Every row comes from one small tree of marks. Brackets hold a mark, then the marks that hang from it, in alphabetical order. Every link used is in the known rows. Which tree was each row made from?
Known rows
(fabup (tamu (nenu dugena leluk) pepon)): [  0   4  13  21  13  25  23 -22 -25  11 -30 -10  40  11  -5   1   2 -14
 -12  17  -7]
(tamu nenu): [-12  -4   9   1 -13 -25  -7  -1   6  10  17  -8  -5   2  20   1  22  36
 -15 -32  -3]
(nimibo bafa): [ -2  -7 -19 -22 -25 -24 -19   8  19  -4  18  -4 -19 -27  16  15  20  27
  -5 -32   4]
(bafa (nenu (dugena pepon) leluk tamu) nimibo): [  2  -6  -4  -8  -8   0   5  18   2 -15   1  27 -18  14  -7  -6 -12 -26
  17  -4   6]
(nenu dugena leluk): [  7   2 -11  10  -8   0 -17  16  -3  26  14   0   9   6   4  -5   2  -2
   2 -19 -25]
(dugena pepon): [-12  21  -2 -13 -24 -30   0  23  24 -13  16 -15 -41  -7  19  18  16   1
  -2  -5 -15]
(pepon (tamu (nenu dugena))): [-19   6  17  17   1  -6  -6   0   8  13   0   0  37   2   1  -9  18  45
 -14  -5 -13]
(nenu leluk tamu): [  9  -3   2   7  -8  -6  -3  13   2   8   8  -1  -7  26  12  -1   1  18
  15 -10   1]
(nenu (dugena pepon) (leluk fabup) tamu): [ 30  25  -4   8   7  18  22  23   6 -10   3  14   1  27  -3  -7 -17   2
  17  22 -19]
(nimibo (bafa (nenu (dugena pepon) (leluk fabup)))): [ 21   6 -33 -22  -8   2  10  12   7 -23   9  14 -27 -11  -7   1 -16 -42
   8   4   2]
(nimibo (bafa (nenu dugena (tamu pepon)))): [ -9 -19 -25 -12 -11  13 -13   6   8  -4 -18  25  33 -17  12  17  -2   8
   2 -16  22]
(nenu (leluk fabup) tamu): [ 27   2  -1   2   9   5   5   3   3  -3   4   1 -16  19   2  -2  -8  16
  23   9   5]
(tamu (nenu leluk) pepon): [-16  11   8  11   4  -7  14  -3 -12   2 -16 -17  16   3   5  -6   1  -7
 -12  -4   3]
(fabup tamu): [ -5  -7   4 -10  -9  -9 -10  -8  10   6   7 -18 -30  -1  15  30  24   6
   3   3  -4]
(leluk fabup): [  6   3  -7 -16  -3 -14 -16   3  19   0  17 -11 -34 -17  10  16   8  15
   4  -2  -2]
(nenu dugena (leluk fabup)): [ 24   7 -16   3  10  11 -11   7  -1  15  14   3  -5  -3  -4  -6 -10   1
   8   1 -22]
(dipo (bafa (nenu leluk) nimibo)): [ -6 -28   5 -33 -24 -24 -34 -17  -3 -19  36   7 -58 -22  -3   8  -6 -17
 -11 -14  23]
(dugena (pepon (tamu (nenu (leluk fabup))))): [  0  32  22   6  12 -14  41   0  14 -35  -9 -18 -14  14 -15 -14  -3  -7
   3  44   2]
(tamu nenu pepon): [-24   6  12   4  -7 -13   5  -5   4  -1 -12 -17  12 -13  13   8  15  17
 -20 -13   8]
(tamu (nenu dugena (leluk fabup)) pepon): [  8  16   1  15  23  20  17  -7 -17   4 -16   2  35  -3 -10 -13 -17  -1
 -13  11  -7]
(bafa (nenu dugena leluk) nimibo): [ -5 -26 -14 -14  -8  -3 -25  -3  -6  12  13  15 -21 -11  -9  -5  -2 -31
   6 -24   4]

Which tree is each row?
[  4   1   2  20  -2   0  -1   8 -13  27  13   2  25  17   5 -19   5  15
 -13 -28 -22]	(tamu (nenu dugena leluk))
[  9  12  12  19  25  13  11  -6  -4   2  -3   2  28   7 -17 -24  -5  17
  -3  24  -8]	(pepon (tamu (nenu dugena (leluk fabup))))
[  7 -24 -21 -16 -18 -10  -4   4   3  -8   2  11 -15  10   8   6  -2  -8
  21 -26  30]	(nimibo (bafa (nenu leluk tamu)))
[  3  14   7   6  19   3  23 -15  -8 -10 -19 -16   4  -5  -7  -6  -9  -8
  -6  14   9]	(tamu (nenu (leluk fabup)) pepon)
[  2   8  -3  18   5  25   2  10  -9  15 -20   8  45  15   3  -2 -13   8
   8   4  -9]	(nenu dugena leluk (tamu pepon))
[-14   7  23  15   4 -16  10  -7   1  -2  -3 -18   8  18  -5 -13  12  14
  -2  10   3]	(pepon (tamu (nenu leluk)))
[-20 -21  -5 -13  -3  13 -17  -4   5   1 -18  23  11 -19   1  13  -4   5
   5 -10  23]	(bafa (nenu dugena (tamu pepon)) nimibo)
[ 14   7  -6   5  24  36  14 -20 -13   0 -27 -10  12  -6 -17  15 -12 -29
   4  46  -9]	(nenu dugena (leluk (fabup (tamu pepon))))
[ 18 -28  -7 -21  14  19  -6 -30 -10  -4   1   9 -35 -12 -25   8  -7 -40
  15  21  14]	(bafa (nenu dugena (leluk (fabup tamu))) nimibo)
[ -8   9  17  26   9   3   5   0  -5  11  -3  -1  37  17  -7 -23   5  16
  -7   2 -13]	(pepon (tamu (nenu dugena leluk)))
[ -9 -19  -5  -5   4  18  -6  -3  -9   2 -21  21  16  -3 -11   0 -18 -23
  13  -1  22]	(bafa (nenu dugena leluk (tamu pepon)) nimibo)
[ 20   6  -1  12  13  11   8  -5 -13  15  12   7  16  10  -5 -21  -7  12
 -10  -7 -16]	(tamu (nenu dugena (leluk fabup)))
[-16  27  26  14  -1 -21  33   7  12 -26  -8 -19  -2  21  -6 -13   8  -8
  -4  25  -3]	(dugena (pepon (tamu (nenu leluk))))
[-19   9   2  11   1   3  -1   3  -2  13 -13  -1  41 -14  11   1   9  23
 -25 -17 -10]	(tamu (nenu dugena) pepon)
[  2   1   3 -14  15   9   9 -25   7 -15 -23 -21 -19 -24   0  35   5  -8
   3  40  11]	(leluk (fabup (tamu pepon)))
[  0 -17  -3 -12 -23  -3 -34   2  -9   2  38  16 -15  -4   7   5  -7 -13
 -14 -13  -6]	(dipo (bafa (nenu dugena leluk)))
[-12 -29  -7 -23 -10 -22 -20  -7   0  -2  13   1 -53 -12  -6   3   3 -33
  12 -19  21]	(bafa (nenu leluk) nimibo)
